Each row was made from one path, in order. Every step used is in the known rows, and no mark comes twice. Write each row's path.
Known rows
vufin, tobat, basam: [ 0.63  0.82 -0.08 -2.22 -4.07 -4.65 -1.84  5.10  0.45 -0.62  0.28  1.33
 -0.57  2.73 -2.56  1.46  0.33  4.77  2.55 -2.16  1.11  0.29  2.67]
vufin, tobat, basam, vefin, duro: [-1.26  0.22  2.19 -0.39 -1.32  0.31  4.87  2.94  3.29 -0.05 -3.95  1.28
 -0.33  1.96 -3.16  4.66 -0.26 -2.48 -0.88 -4.41 -1.17  1.29  4.32]
badag, tobat, basam, vagez: [ 2.17 -0.46 -1.82 -6.15 -8.05 -6.38 -2.76 -1.06  4.51  0.55  4.42 -0.02
 -0.46  3.43 -4.97  2.74 -2.34  0.32 -0.15 -2.77 -0.16  2.79 -1.04]
basam, vagez: [ 0.40  0.27 -0.64 -4.05 -1.31 -2.41 -2.83  0.15  2.76  1.13  2.31  0.21
  0.56 -1.04 -1.86 -2.42  1.26  3.33 -0.34  0.55 -0.61  0.87  2.52]
nenud, vagez, basam, vefin: [ 0.05  0.00  1.79  4.92  1.55  2.21  1.55 -1.12  0.74  1.52  3.76  2.37
 -2.62 -1.89  2.55  0.20  0.72  0.23  2.06  3.58 -1.55 -1.79  0.79]
nenud, vefin, duro: [ 1.42 -1.87 -1.24 -0.26 -0.11 -3.17  0.23 -1.30  0.68 -1.90  0.10  0.00
  1.44 -1.76 -5.77 -2.84  5.04 -0.68  0.40  2.92  0.65 -1.90  1.93]
vagez, basam, vefin: [-0.29 -1.57  0.81  2.52  1.11  0.36  2.16 -0.39  1.08  1.07  1.73  2.19
 -2.72 -0.16  0.62 -0.36 -0.76  2.81  0.94  2.28 -1.82 -2.17  1.03]
tobat, basam, vagez, vefin, nenud: [ 0.15  0.80  0.53 -2.68 -2.24  2.62 -1.98 -0.04  1.34 -1.06  1.61 -0.31
  3.01  0.28 -0.40  5.31 -2.82 -6.36 -6.41 -4.23  1.41  2.06 -2.68]
basam, vefin, vagez: [ 0.32 -0.93 -1.54 -2.09  0.44  1.86  0.36 -2.50 -0.26  2.76 -0.67  1.33
  0.38 -1.86  1.33  0.14 -0.48 -1.77  1.21 -1.36 -1.54  1.09 -0.16]
vagez, basam: [ 1.05 -0.84 -0.89  1.61 -0.09 -4.13 -0.98  0.16  0.33 -0.39  2.91  1.96
 -3.26  0.52  1.30 -2.48  0.03  6.47  0.82  5.55 -0.70 -2.66  0.41]
duro, vefin, vagez: [ 1.55 -0.54 -0.49 -2.67  2.22 -3.19 -1.62 -3.65 -2.93  0.98  1.27  0.11
 -2.47 -0.95 -0.17  0.76 -2.07 -1.83 -2.44  1.90  1.10  0.29 -0.25]
nenud, vagez, vefin, tobat, vufin: [-1.63  4.17  1.14  6.84  2.90  5.42 -3.20  1.45 -5.41 -0.03 -0.48 -0.97
  0.93 -1.21  7.15 -2.71  3.77  3.90  1.44  0.77 -1.47 -1.92 -1.51]
tobat, basam: [ 3.59 -0.37 -1.67 -1.67 -4.18 -5.15 -3.41  1.48 -0.44 -0.02  3.27  2.13
  0.00  0.95 -1.98  0.53 -1.84  2.48  1.73 -0.64  1.55  1.03  1.08]
basam, vagez, vefin, nenud, nubaf: [-2.61 -0.82 -0.14 -4.53  2.60  1.09  0.65  1.23  1.67 -1.21 -0.55 -5.06
  4.13 -0.85 -1.33 -0.83 -0.21 -3.77 -2.28  0.44  0.99  0.54 -2.86]
vufin, tobat, vefin: [-1.24  0.23  0.95  1.14  0.13  0.59 -1.66 -0.29 -1.37 -0.71 -3.05 -0.46
  0.19 -0.37 -0.83 -2.45  2.62  3.76  3.72 -2.13  0.47 -0.51  1.17]
vufin, tobat: [-0.70  0.53 -0.46 -1.60 -1.07 -4.27 -2.09  4.45 -0.69 -1.23 -1.34  0.23
 -0.92  0.54 -0.69 -2.07  3.22  8.22  4.63  0.87 -0.38 -0.76  2.89]
basam, vefin, tobat, vufin: [-1.23  1.22  0.45  2.93  2.45  4.22  1.64  1.65 -2.11  2.17 -3.13 -0.76
  0.50  0.41  2.58 -3.33  0.66  3.49  2.68 -0.68 -2.39 -0.28  1.67]
vagez, basam, vefin, tobat, vufin: [-2.45  1.38  1.29  4.98  3.48  4.91  4.40  0.82  0.02  2.10 -1.71 -0.02
 -2.42  2.17  3.94 -2.84 -0.26  4.11 -0.23  2.43 -3.32 -2.83  1.04]
basam, vefin, nenud: [ 1.28 -2.22 -0.97 -0.89  1.55  1.76  0.86 -1.10 -1.38 -0.89 -1.13  0.54
  1.83 -2.26  0.56  0.99 -1.44 -2.86  2.53 -0.30  0.27  2.04 -0.67]
badag, tobat: [ 2.61 -1.90 -3.18 -2.59 -4.20 -8.14 -4.03 -1.48 -1.30 -1.62  1.97  0.28
 -1.37  1.22 -1.25 -1.74  0.30  6.51  6.37  1.50 -0.60  0.69 -2.17]
duro, vefin: [ 2.11 -1.03  0.96 -0.46  2.03 -5.39 -2.88 -1.01 -3.63 -0.71  2.54  0.43
 -2.38 -1.08 -1.34 -0.42 -1.40  2.39  0.25  2.28  1.68 -0.31  1.61]
basam, vagez, vefin, duro: [-2.54  1.29  1.80 -0.51  1.59  1.86 -0.38 -1.13  2.62 -0.79 -1.64 -0.55
  1.17 -1.43  0.69  0.79  2.26 -1.31 -5.75 -1.19 -2.35 -0.29  1.11]
tobat, vufin: [ 2.39 -0.66 -1.72 -0.55  2.04 -1.32 -2.34 -2.38 -2.97  0.93  1.26  0.38
  0.28 -0.53  0.16 -3.65 -1.26  5.15  5.17  3.72 -1.55  0.03  0.79]
nenud, vefin: [ 1.85 -1.77 -1.69 -1.24 -2.13 -3.51 -3.15  0.16 -1.18 -0.99  3.25  0.26
  1.63 -1.76 -5.98 -3.55  4.69  2.77  3.59  2.07  1.91 -2.28  1.44]
vefin, nenud, vagez: [ 3.39 -0.11 -2.01  0.18  0.99 -1.06 -3.10 -1.19 -2.61 -1.99  2.13  0.57
  1.39 -3.49  2.65 -0.82  0.73 -1.45  3.36  4.15  1.74  1.99 -1.86]

Write each row's path
[-0.64 -0.82  0.15  0.14  1.39  2.18 -0.23 -1.38 -1.88 -2.62 -4.45 -1.16
  1.86 -1.03  0.03 -0.78  0.81 -1.40  2.15 -1.66  2.10  0.92 -1.60]
vufin, tobat, vefin, nenud
[-1.54  0.44 -0.48 -0.89  0.28  2.87 -0.56 -2.66 -0.85  0.83 -4.12 -0.52
  0.39 -0.49  0.63 -1.32  1.88 -0.21  0.79 -2.25  0.25  0.02 -0.72]
vufin, tobat, vefin, vagez
[-0.43 -0.09  2.25  5.62  3.32  2.64  4.82 -2.62  2.64  0.39  0.36  2.17
 -2.87 -2.08  2.57  1.25  0.89 -2.93 -1.26  4.41 -2.78 -1.45  1.57]
nenud, vagez, basam, vefin, duro
[-1.91  1.55  1.17 -1.03 -0.42  1.48 -3.61  0.37  0.53  0.15  1.68 -0.20
  1.31 -1.20  0.41 -0.03  1.92  2.29 -2.51 -2.13 -1.38 -0.81  0.41]
basam, vagez, vefin
[ 0.01  1.62  1.36  2.48  4.33 -1.07 -0.45  0.42 -4.58  0.28 -1.24 -1.90
 -2.06  1.32  1.80 -2.81 -0.82  3.78 -0.70  2.35  0.19 -1.03  1.39]
duro, vefin, tobat, vufin
[-1.17 -1.44  1.41  3.36  3.06  0.88  5.43 -2.01  3.18  0.13 -1.50  1.89
 -2.84 -0.17  0.65  0.65 -0.63 -0.67 -2.10  3.10 -3.06 -1.81  1.76]
vagez, basam, vefin, duro
[-0.15 -3.41 -1.48 -3.39  3.25 -0.39  3.61  1.12 -0.13 -0.53 -1.81 -3.33
  2.91 -1.40 -2.36 -1.65 -1.84 -3.89  4.16  1.25  1.25  1.47 -1.34]
basam, vefin, nenud, nubaf
[ 1.86 -1.72 -2.57 -4.28 -6.38 -1.88  0.44 -3.87  1.47  2.20  1.26  1.42
 -0.76  2.55 -2.26  5.26 -4.12 -4.87  1.63 -4.45 -1.08  3.20 -3.59]
badag, tobat, basam, vefin, vagez
[ 2.48 -1.82  0.12 -1.38  3.39 -3.48 -1.18 -2.08 -4.04 -2.60  0.82 -0.66
 -0.79 -1.57 -0.56  1.27 -3.25 -2.64 -1.02  2.77  2.99  1.31 -1.01]
duro, vefin, nenud
[ 2.73 -2.02 -0.89 -1.48 -1.65  1.10  1.12 -0.25 -0.13 -0.29  0.46  1.41
  2.19 -0.27 -1.48  4.35 -4.32 -6.33  0.36 -3.20  1.81  3.07 -0.88]
tobat, basam, vefin, nenud
[-1.84  2.63  2.07  7.41  3.92  6.78  3.82  0.42 -0.65  2.38  0.21  0.10
 -2.46  0.35  5.43 -2.28  1.00  1.56  0.58  3.72 -2.86 -2.59  0.66]
nenud, vagez, basam, vefin, tobat, vufin
[-2.76  1.05  1.34  4.89  0.67  1.28  2.98  3.94  0.96  0.68 -1.65  0.76
 -2.79  1.63  3.57 -2.11  1.89  4.79 -1.26  0.96 -1.60 -3.11  1.20]
vagez, basam, vefin, tobat
[-0.48  4.64  1.50  5.87 -3.28  1.57 -4.25  5.18 -2.90 -0.96  1.32  0.46
  0.56  0.50  5.22  1.68  2.99  1.19 -2.03 -3.51  1.40 -0.93 -1.28]
nenud, vagez, vefin, tobat, basam
[-3.82  4.08  1.65  1.67  1.98  6.00 -1.46  1.71 -0.44  1.21 -1.80 -2.57
  1.66  0.93  3.66 -2.41  2.46  3.46 -3.94 -2.01 -2.61 -1.35  0.07]
basam, vagez, vefin, tobat, vufin
[-2.13 -2.04 -0.43 -2.28  3.30  0.17  2.79  0.95 -0.42 -2.09 -5.29 -5.09
  2.94 -0.04 -2.79 -3.30  0.36 -2.27  3.79  0.43  3.01  0.62 -2.00]
vufin, tobat, vefin, nenud, nubaf
[ 2.00 -1.17  0.06 -0.41 -2.98 -0.55 -0.28  1.01  0.18  1.65  1.93  2.46
  0.29  0.42 -2.40  2.74 -2.54 -1.25  1.98 -3.83  0.49  1.64  1.87]
tobat, basam, vefin
[-1.30  1.65  1.88 -0.91 -1.69  1.45  0.08 -0.59  3.88 -0.30  0.14  0.42
  1.32  0.49 -1.12  4.65 -0.82 -4.68 -8.17 -4.04 -0.97  0.92  0.89]
tobat, basam, vagez, vefin, duro
[-2.70  0.59  0.49  1.52  1.18  3.22  2.20 -3.26  1.25  0.91 -2.77  0.34
 -2.88  1.15  1.77 -0.51  0.38  0.29 -2.20  1.02 -0.46 -2.55 -1.58]
vufin, tobat, vefin, vagez, basam
[-2.42  2.90  0.43  4.15 -0.14  0.19 -3.95  5.00 -3.61 -1.72 -2.26 -0.71
  0.46  0.18  5.44 -2.44  4.30  7.27 -0.72 -2.03 -0.01 -2.52 -0.94]
vagez, vefin, tobat
[ 1.56 -0.71 -1.40 -2.55 -2.84  1.54  0.73 -1.73  0.93  3.07  0.93  2.30
  0.56  0.15 -0.73  3.72 -3.55 -5.29 -1.00 -4.28 -0.07  2.25 -0.12]
tobat, basam, vefin, vagez
[-1.21 -3.65 -0.48 -0.96  4.31  0.08  6.59  0.40  2.09 -0.37 -0.53 -2.63
 -0.08  0.39 -1.23 -1.08 -2.91 -3.41  1.54  4.54  0.43 -1.18 -2.12]
vagez, basam, vefin, nenud, nubaf
[-0.46  3.17 -0.06 -2.41 -5.25 -1.68 -1.40  5.47  3.94  0.92  0.48 -0.32
  0.50  2.79 -0.72 -0.34  1.12  1.74 -5.06 -3.34  1.02  1.17  2.57]
vefin, tobat, basam, vagez
[-1.32  0.59  0.15 -3.25 -3.06  1.99  2.42  1.82  1.98  2.49 -1.91  1.45
 -0.06  2.16 -1.71  4.76 -1.27 -3.22 -0.15 -5.71 -0.54  1.58  1.58]
vufin, tobat, basam, vefin, vagez
[ 0.43 -0.60  0.53 -0.14  3.03 -2.77  0.96 -4.12 -0.88  1.01  2.61  0.74
 -5.52  0.67  1.55  1.31 -3.44 -1.09 -5.25  5.09  0.25 -2.26 -1.46]
duro, vefin, vagez, basam
[ 0.77 -0.92  0.09  2.49  2.39  0.51  0.09 -5.24 -0.46 -1.04 -3.29  0.34
  0.53 -2.35 -0.14 -2.30  0.32 -1.80 -0.46  0.43 -0.02  0.52  0.08]
tobat, vefin, duro
[-0.73  2.03  0.23 -2.88 -6.18 -0.50 -0.78  4.86  4.52  0.60  2.21 -1.21
  2.41  2.25 -6.71 -1.03  4.58 -1.30 -5.21 -3.48  2.79 -1.18  2.65]
nenud, vefin, tobat, basam, vagez
[ 0.56 -0.33 -0.50 -4.18 -5.72 -0.46 -2.20 -2.01  2.10 -2.13  2.16 -1.35
  1.95  2.52 -1.55  6.66 -3.43 -5.59 -3.84 -4.79  0.61  2.81 -6.02]
badag, tobat, basam, vagez, vefin, nenud
[ 2.73 -0.58 -0.69  3.05  2.11  3.89 -2.62 -5.72 -3.43 -1.64  0.33 -0.10
  2.43 -4.63  2.55 -1.16  0.12 -5.84  2.43  1.33  2.75  1.97 -3.42]
tobat, vefin, nenud, vagez
[-1.62 -1.90  0.26 -4.70 -0.13 -0.48  5.72  5.49  2.36 -0.36 -2.89 -3.20
  2.49  2.50 -4.79  2.79 -2.50 -5.16  2.92 -2.77  2.28  2.04  0.30]
vufin, tobat, basam, vefin, nenud, nubaf
[ 2.33 -0.26 -0.99  2.67  1.59 -0.61 -0.29 -1.83 -0.69 -1.99  3.38  1.21
 -1.47 -1.87  3.84 -0.21 -0.49 -1.00  0.31  7.38  0.90 -0.85 -2.64]
vefin, nenud, vagez, basam
